Each row comes from the steps of one walk. Every step used is in the known rows, and no mark comes twice. Write the walk behind each row, first mark first.
In the rows, 128 means zero.
Known rows
R/N/W: [117 132 167  90  97 117 112 102 135 114  95  75 105 134 105 167 149  89
 110 116 127 143 155 150 124 165 153 127 111 128 113 144 114 115 108 144
 144 175 124 128 137 137 119 105 137]
H/B: [144 136 119 141 108 137 119 159 148 117 123 141 122 148 113 132 140 111
 136 138 120 142 156 122 137 184 103 147 136 158 129 116 123 118 116 132
 144 139 148 135 117 144 112 109 164]
M/T/F/B/H/A: [106  88 146  98  91 191  95 142 173 112 186  71 133 149  88  82 130 142
 169 112 137 110 147  95 135 145  99 168 131 181 140 119 128  82  70  97
 170 166  88 103  88 176 115 137 178]
M/T/F: [133 105 135 154  88 147  85 136 136 102 176  92 133 120 106  72 124  93
 182 119 148 104 123 113 125 154 117 162 117 168 117 110 124 141 111 105
 158 145  85 132 118 162 150 121 157]
G/B: [120 129 117 131 128 121 120 150 160 120 151 115 115 171 157 100 139 101
 129 141 112 113 129 103 139 168 132 150 121 168 128  96 126 106 126 137
 117 148 135 115 104 131 114 148 151]
R/N/W/A/H/B: [110 158 141  56 117 173 111 140 161 109  84  60 118 166  77 151 146  63
  97 143 109 160 176 123 116 212 110 157  99 146 156 119  99  93 145 143
 174 183 109 113 141 152  81 109 151]
A/W: [108 134 128 115 110 128  97 124 135 111 129  96 142 164 127 111 167  79
 142 148  96 116 145 120 147 158 140 159 136 155 127 128 107  99 109 113
 143 146 131 136 147 160 149 119 107]
B/H: [133 138 127 121 118 151 121 120 161  98 134 101 134 150 118 116 137 110
 141 128 120 127 136 127 164 148 135 135 106 136 134 138 136  78  90 112
 129 159 154 123 110 106 121 144 139]
R/N/M/T: [119 125 159 118  85 125  68 111 140 121 145  61 111 147  87 135 107  89
 143 111 158 164 139 146 155 161 162 151 133 164  91 138 118 143 120 124
 158 201 124 150 137 138 151 115 154]
M/N/W/A: [ 89 153 147 107 104 141  88  90 118 132 102  59 121 134 114 162 130  77
 142 146 159 116 157 139 100 193 127 112  99 145 151 124  89  83  87 133
 132 167  86 134 147 165 129 122 141]
G/B/H/A/W: [ 75 132 124  72 136 160  81 149 188 118 161  74 156 217 152  94 166 104
 147 148  60 117 154 107 171 153 121 166 112 194 152 103  97  65 101 116
 121 177 137  80 110 139  93 190 125]
G/B/H/A/E: [ 95 123 127  91 151 192 101 161 194 112 169 106 164 199 136 101 155 100
 148 133 109 102 132  93 171 132 121 147 108 176 169  95  89  69 123 103
 123 174 140  57 103  90  74 174 160]
G/B/H/A: [ 99 126 117  93 136 160 105 156 187 119 163  98 135 185 140  98 140 123
 139 134  98 129 139 106 165 153 118 144 111 183 140 101 116  72 103 129
 116 177 146  83  92 113  78 189 159]
B/H/A: [116 122 125 106 114 168 111 137 163 110 145 104 144 150  99 119 149 120
 142 129 116 138 135 126 163 142 124 134 120 159 129 136 118  72  85 117
 136 177 141 103 120 119 100 159 148]
K/B/H/A/W/N: [ 55 150 128  45 112 196  81 145 166  95 132  71 126 191 121  78 151  78
 189 169  95 118 152 116 132 152 137 122 137 164 149 126  66  66  66 120
 121 217 165  86 155 174 103 156 115]
F/T/M/N: [129 103 130 154  57 126  79  88 110 141 157  64 116  87 118 100 117  80
 142 127 142 107 131 114 150 147 150 134 135  95 115 113  54 106  81  89
 163 145 117 150  95 155 127  98 156]
W/A/H/B/K: [158 153  95 113 149 188 149 161 174  85 116  96 131 191 102  80 138  68
 145 175 114 116 169  85 121 202  93 163  89 158 187 106 114  86 117 120
 145 143 136  89 104 160  92 148 140]
X/U: [134 120 116 159 116 159 130 140 133  93 145 135 129 119 114 131 148  99
 139 125 136 129 128 132 122 167 152 147 110 148 112 130 157  96 107 112
 129 147 139  91 129 143 125  98 164]
U/X/D/A/H/B: [181 148 127  95 122 184 135 141 172 119 114 131 141 110  42 138 129  97
 137 105 124 119 130 141 118 207  97 139 155 150 114 136 107  62 165 107
 121 149 108 121 152  98 105 101 147]
K/B/H/A: [100 136 126 106 115 199 106 135 179  80 147 111 108 153 104  99 141 111
 171 126 125 137 148 117 147 123 131 127 131 165 150 137 108  68  69 131
 122 202 147  98 106 131  87 155 150]
R/N/H/B/K: [167 171 149 115 108 129 148 133 158 100  88 113 100 170 114 121 129 110
 109 154 106 138 176 128 151 158 144 132  91 143 158 148 110 134 114 134
 140 172 178  90  96 140  82 134 130]
F/B/H/A/W: [ 86 114 144  60 117 172 107 127 172 126 139  75 138 198 109 122 178 129
 127 142  83 120 170 108 155 149 124 169 153 170 149 139 110  41  65 106
 153 167 133 107 114 170 114 132 125]
R/N: [123 124 148 108  81 126 124 138 142 118 121 103 102 128 104 135 130  85
 113 133 131 146 131 131 141 158 161 122 137 124  87 135 102 120 128 122
 152 169 157 120 128 135 128 108 136]
K/B/H: [115 148 130 120 121 182 118 118 177  69 136 107  95 151 120  93 125 102
 165 128 131 129 143 124 147 129 145 129 117 143 153 136 130  73  74 121
 117 184 156 120 102 123 107 139 143]
R/N/W/A/E: [ 79 143 164  67 119 167  98 112 139 104  97  78 124 153 102 167 144  55
 116 147 157 124 164 112 101 165 156 130  95 121 157 121  85  93 147 127
 151 165 110  92 166 131  89  95 129]
U/X/G: [177 108 126 145 129 121  96 107 150  93 134 123 100 105  76  90 151 103
 145 126 140 119 131 131 105 197 123 129 146 148  97 160 128 115 154 100
 111 147 107  99 140 141 108 118 148]
V/T/F: [148 134 135 157  82 162  89 142 145  85 162 111 129 135 119  70 131  56
 147 130 145 108 125 117 134 135 115 149 107 156 125 115 145 107 108 120
 152 117 103 137 109 181 147 123 151]
G/B/H: [118 142 122 110 135 142 117 141 185 104 151  93 126 185 159  95 126 112
 141 131 102 118 139 112 162 158 132 147  92 160 145 108 134  76 109 123
 109 161 154 102  88 102 100 174 152]
M/T/R/N/H/A/W: [ 95 156 161  85  62 158  36 142 122 126 136  46 135 154  87 118 137  82
 112 140  81 114 146 118 167 113 173 194 160 194 117 159  49 135 135 121
 167 202  91 121 118 164 125 128 111]
X/D/A: [150 159 133 123  85 158 127 117 140 124 139 129 138  84  93 148 105 117
 149 134 145 143 137 142 132 158 157 115 129 140  90 131 132  66 125 135
 110 126 142 112 157  95 129 112 136]
D/X/G/B: [177 121 118 147 161 138  82 129 160 124 154 118 132 150 156  75 141 103
 145 160 114 145 170 141 140 193 152 115 120 165 137  96 129 109 143 134
 125 134 144  61 134 114 119 155 170]
B/H/A/W/N/R: [ 71 164 121  45 109 161  72 134 137 114 127  45 170 184 112  94 164  92
 164 155  79 118 154 126 172 175 134 124 101 160 152 140 101  75  86 145
 125 208 164 100 179 149 115 171 122]
D/A/W: [118 144 144  98  93 147 117 114 150 121 129 103 134 150 111 130 151  91
 157 170  93 117 154 145 154 153 156 148 150 141 107 133 117  69 102 129
 129 126 130 134 178 148 140 112 108]
V/B: [143 125 137 164 130 141 119 121 160  92 121 102 118 155 112  77 126  82
 128 155 140 110 138 111 161 144 122 145 162 157 125 133 121  83 103  96
 120 141 131 147 130 156 157 100 159]
M/N: [130 128 142 147  83 136 108 121 127 135 131  95 131 126 109 132 126  83
 151 131 144 107 124 144 148 166 138 111 136 144 106 131  84 109  81 108
 144 168 132 142 122 140 159 124 141]
K/B/H/A/E: [ 95 130 135  96 139 230 101 137 184  74 154 118 135 168  99 100 154  87
 176 122 136 108 145 107 152 105 139 131 128 154 178 127  85  66  89 105
 129 199 143  75 115 109  80 143 149]
H/A/W: [ 94 119 127 102 112 148  82 134 137 125 139  99 155 170 110 114 181  90
 141 149  90 122 145 119 148 153 133 161 153 179 124 126  87  96 102 118
 146 157 118 116 151 173 131 130 113]
X/D/A/H/B/G: [192 168 137  92 114 183 128 140 189 118 140 111 159 111  66 141 116  97
 136 141  99 144 146 144 178 180 109 153 140 152 122 137 130  62 139  99
 113 147 147 104 128  84  89 133 152]
R/N/P: [135 154 154 118  70 138 122 123 127 119  98 109 113 152  67 141 120 123
 105 112 136 166 137 133 133 150 156 126 119 137 104 145 117 131 125 120
 155 204 132 132 134 125 141 131 109]
T/M/N: [131 121 132 158  70 137 110 101 139 136 131  90 117 102 124 116 110  75
 140 138 135  88 131 140 148 162 133 122 145 105 122 126  75 118  82  91
 149 153 129 132 106 158 140 106 132]
T/R/N/M: [122 155 150 119  87 115  93 127 150 107 115  95  98 111 121 131 114  86
  93 124 141 141 154 134 142 127 188 169 134 113  92 147 104 128 101 161
 160 192 124 142 106 131 122 102 151]

Write each row's walk
[ 69 151 133  49 128 152  62 118 160 118 126  52 161 195 122 106 156  98
 153 166 103 137 160 137 160 170 138 148 115 162 137 130  96  71  63 134
 143 214 148 104 179 157 120 163 121] : B/H/A/W/N/M
[ 84 149 153  71 103 135 102 108 135 112  90  70  96 136 104 165 132  72
 107 150 143 149 167 123  92 186 149 125  96 128 129 130 105  95 137 151
 141 165 112 113 155 157  97 103 131] : R/N/W/A
[127  89 143 132  87 150 108 135 139 113 171  84 107 132 101  82 128 118
 160 118 155  97 138  93 108 156 111 171 145 172 125 109 137 115  91 105
 173 137  79 135  99 194 150  96 166] : M/T/F/B
[140 223 159  48  97 147  91 120 148 137  99  94 151 138 108 143 110 110
 133 201  77 128 172 147 158 187 143 136 132 160 143 148 105  65 137 113
  92 156 178  91 183 121  92 132 107] : X/D/A/W/N/H/B/G
[159 109 122 160 147 170 118 134 128 118 129 152 155 127 131 141 154  92
 141 130 144 139 148 154 131 171 174 115 117 129 138 113 142  96 107 113
 143 139 149  86 153 129 149  92 161] : D/X/U
[128 113 142 118  55 120  77 142 122 115 146  77  96  92 113 114 123  84
 104 121 137 144 138  90 134 118 191 158 135  96  78 129  63 111 117 140
 172 155 127 148  85 132 115  90 164] : F/T/R/N
[137 164 144  84 118 169  92  95 178 121 103  40 128 135 101 134 130  49
 119 158 102  97 172 139 155 209  77 164 111 120 201 124  80  87 100  81
 140 171  89 121 100 166  66 127 143] : T/M/N/W/A/H/B/G
[124 141 153 110 103 114 103 106 150 112 118  93 107 135 103 139 125  91
 105 124 146 167 151 147 147 156 176 142 127 128  94 140 124 122 109 147
 162 193 145 134 141 129 129 109 141] : R/N/M
[116 158 124 102 105 179  97 107 155 129  93  45 131 139  96 125 130  53
 121 148 113 100 171 139 129 218  79 160 106 129 191 108  74  89  97 114
 165 171  79 126 113 169  93 112 146] : T/M/N/W/A/H/B
[146 140 135 170  55 156  83 119 142 119 145  83 123 128 114 109 104  38
 140 138 145  90 120 148 167 150 119 123 141 127 127 127  90 107  91  83
 136 133 128 155  91 185 158 111 138] : V/T/M/N
[100 167 157  78  76 148  70 139 133 125 106  77 126 141 107 120 155  84
  75 156  69 120 157 118 158 106 184 185 153 159 126 158  54 115 120 145
 164 197 109 108 120 156 104 126  99] : T/R/N/H/A/W
[144 162 115  93 168 173 135 128 172  81  95  66 132 191 104 113 161  77
 143 155 116 115 191 110 104 211  82 163  62 159 209 116 126  82  99 138
 134 153 101  96 112 163  83 146 147] : N/W/A/H/B/K
[159 109 129 107 187 208  65 137 191 114 173 108 187 179 139  75 154 104
 163 153 109 125 172 133 172 159 142 116 109 170 179  98  91  74 137  98
 128 164 151   4 133  68  79 187 175] : D/X/G/B/H/A/E
[104 138 130 113 108 120  62 121 122 123 141  57 129 159 101 105 104  93
 178 143 168 130 129 126 130 189 144 140 129 173 114 118 120 137  93 132
 140 197 127 154 168 160 165 124 163] : W/N/M/T
[130 151 123 150  71 131 103  93 115 130 129  71 126  97 121 106 125  73
 137 125 127  84 139 151 173 161 136 118 116 108 146 137 101 119  87 127
 135 174 128 138 117 145 132 118 138] : T/M/N/R
[100 156 146 114  74 151  75  84 122 150 114  64 148 141 112 105 150  79
 110 161  74  82 150 140 178 138 144 160 151 155 161 142  46 105  84  99
 162 185 104 109 132 180 122 133  89] : T/M/N/H/A/W
[113 103 173 101  73 135  92 111 153 116 156  60  93 134  91 102 111 112
 132 106 161 134 160 119 120 152 150 174 139 150 102 119 131 128  94 125
 193 186  90 134 113 186 144  91 169] : R/N/M/T/F/B
[118 179 148  75  86 195  68 146 153  83 107  27 120 157  86 125 130   7
  87 140 129 117 144 110 127 149 140 178 104 137 145 138 100  73 134 145
 160 166  75 145 102 168 118 113 144] : V/T/R/N/W/A/H
[ 73 121 139  82  98 149  23 131 136 122 168  45 162 161 107  60 142  81
 193 153 129 110 148 123 115 173 118 173 130 195 123  98  85 135  85 124
 174 203  79 114 182 209 151 143 141] : H/A/W/N/M/T/F
[ 94 155 159  65  87 146  85 117 128 132 104  77 138 166  95 127 165  86
  84 151  71 144 155 128 168 136 171 158 143 172 126 149  72 109 130 126
 165 200 132  96 155 157 109 133  89] : R/N/H/A/W
[137 124 132  87 170 178  41 129 185 120 163  79 173 195 150  64 167 109
 158 169  62 148 193 147 168 179 137 133 115 190 161 112  99  67 117 110
 124 160 147  29 140 113  99 201 143] : D/X/G/B/H/A/W
[ 74 127 124  67 105 143  78 154 131 136 126  83 152 175 116 103 167  78
 153 179 100 111 137 112 123 181 134 133 156 169 115 113  63  99  99 123
 146 177 145 100 185 191 137 129 114] : H/A/W/N
[100 121 153  80 103 155  85 115 164 106 156  33 117 159 111  64 101 132
 176 133 162 106 154 108 122 172 123 161 108 152 138 113 148  91  53 117
 167 193 109 126 126 180 141 129 181] : W/N/M/T/F/B/H
[ 71 137 125  49 111 162  83 147 154 120 129  65 161 187 117 101 158  93
 161 173  86 117 145 122 151 173 131 131 127 158 131 126  73  72  80 107
 137 192 160  93 167 159 121 158 114] : B/H/A/W/N
[138 144 139 125 122 149 110 116 170  78 138 119  83 136 121 108 135  82
 159 140 129 118 136 119 149 130 142 136 149 139 141 139 122  98  92 109
 101 172 149 126 105 145  97 126 139] : K/B/G
[118 161 117  83 146 173 106 135 153 102  97  73 140 171  88 131 162  76
 116 144 111 135 173 114 116 215  84 177  95 165 182 106 127  81 127 147
 159 162  83 127 133 151  88 121 158] : N/W/A/H/B
[158 139 140 112 105 146 129 106 150 123 122 145 119  79  74 155 114 109
 147 112 158 113 118 140  98 178 143 105 143 131  90 145 115  62 153 116
  92 134 115 124 170 103 122  97 128] : U/X/D/A
[105 159 121  88 110 139 104 132 115 138 105  92 135 149 100 104 142 107
 113 175 118 120 123 110 134 161 151 131 139 168 137 129  93 108 106 150
 143 191 140 100 166 154 111 139 137] : W/N/H/A
[111 154 127 103 118 111  99 118 133 122 113  89 125 145 125 110 126  95
 137 155 154 134 138 131 124 183 156 132 126 137 118 116 127 114  84 156
 145 187 149 136 170 152 144 119 154] : W/N/M
[128 108 141 125  98 137 140 126 153 107 143 115 104 122 124  85 142 124
 124 131 140  98 153  95 103 150 128 162 138 133 128 111 139  92  82 131
 171 134 100 117 106 182 129  94 158] : T/F/B
[124 131 146 119  74 111  58 116 129 112 144  71 102  97 117 119 119  87
  96 114 151 163 154 103 145 114 200 178 124 100  86 138  88 113  99 163
 175 183 114 164  93 130 111  92 173] : F/T/R/N/M
[105 147 148  70  93 181  61 138 140  99 121   5 118 139  73 125 124  41
 122 127 133 113 144 105 115 168 143 186 110 153 136 133  81 111 138 131
 165 193  52 140 112 152 121 113 148] : M/T/R/N/W/A/H
[164 124 164 126  92 152 107 128 178  90 164  97 104 148 117  91 132  75
 124 139 141  96 142  98 149 131 109 166 138 146 134 129 160  79  87  89
 138 110 110 133  79 207 120 108 160] : V/T/F/B/G
[ 72 157 114  63 105 138  72 139 112 130 124  64 162 170 111  96 178  77
 155 161  91 110 147 121 146 183 137 125 127 168 133 128  89 103 105 159
 136 193 145 109 199 180 127 141 123] : H/A/W/N/R
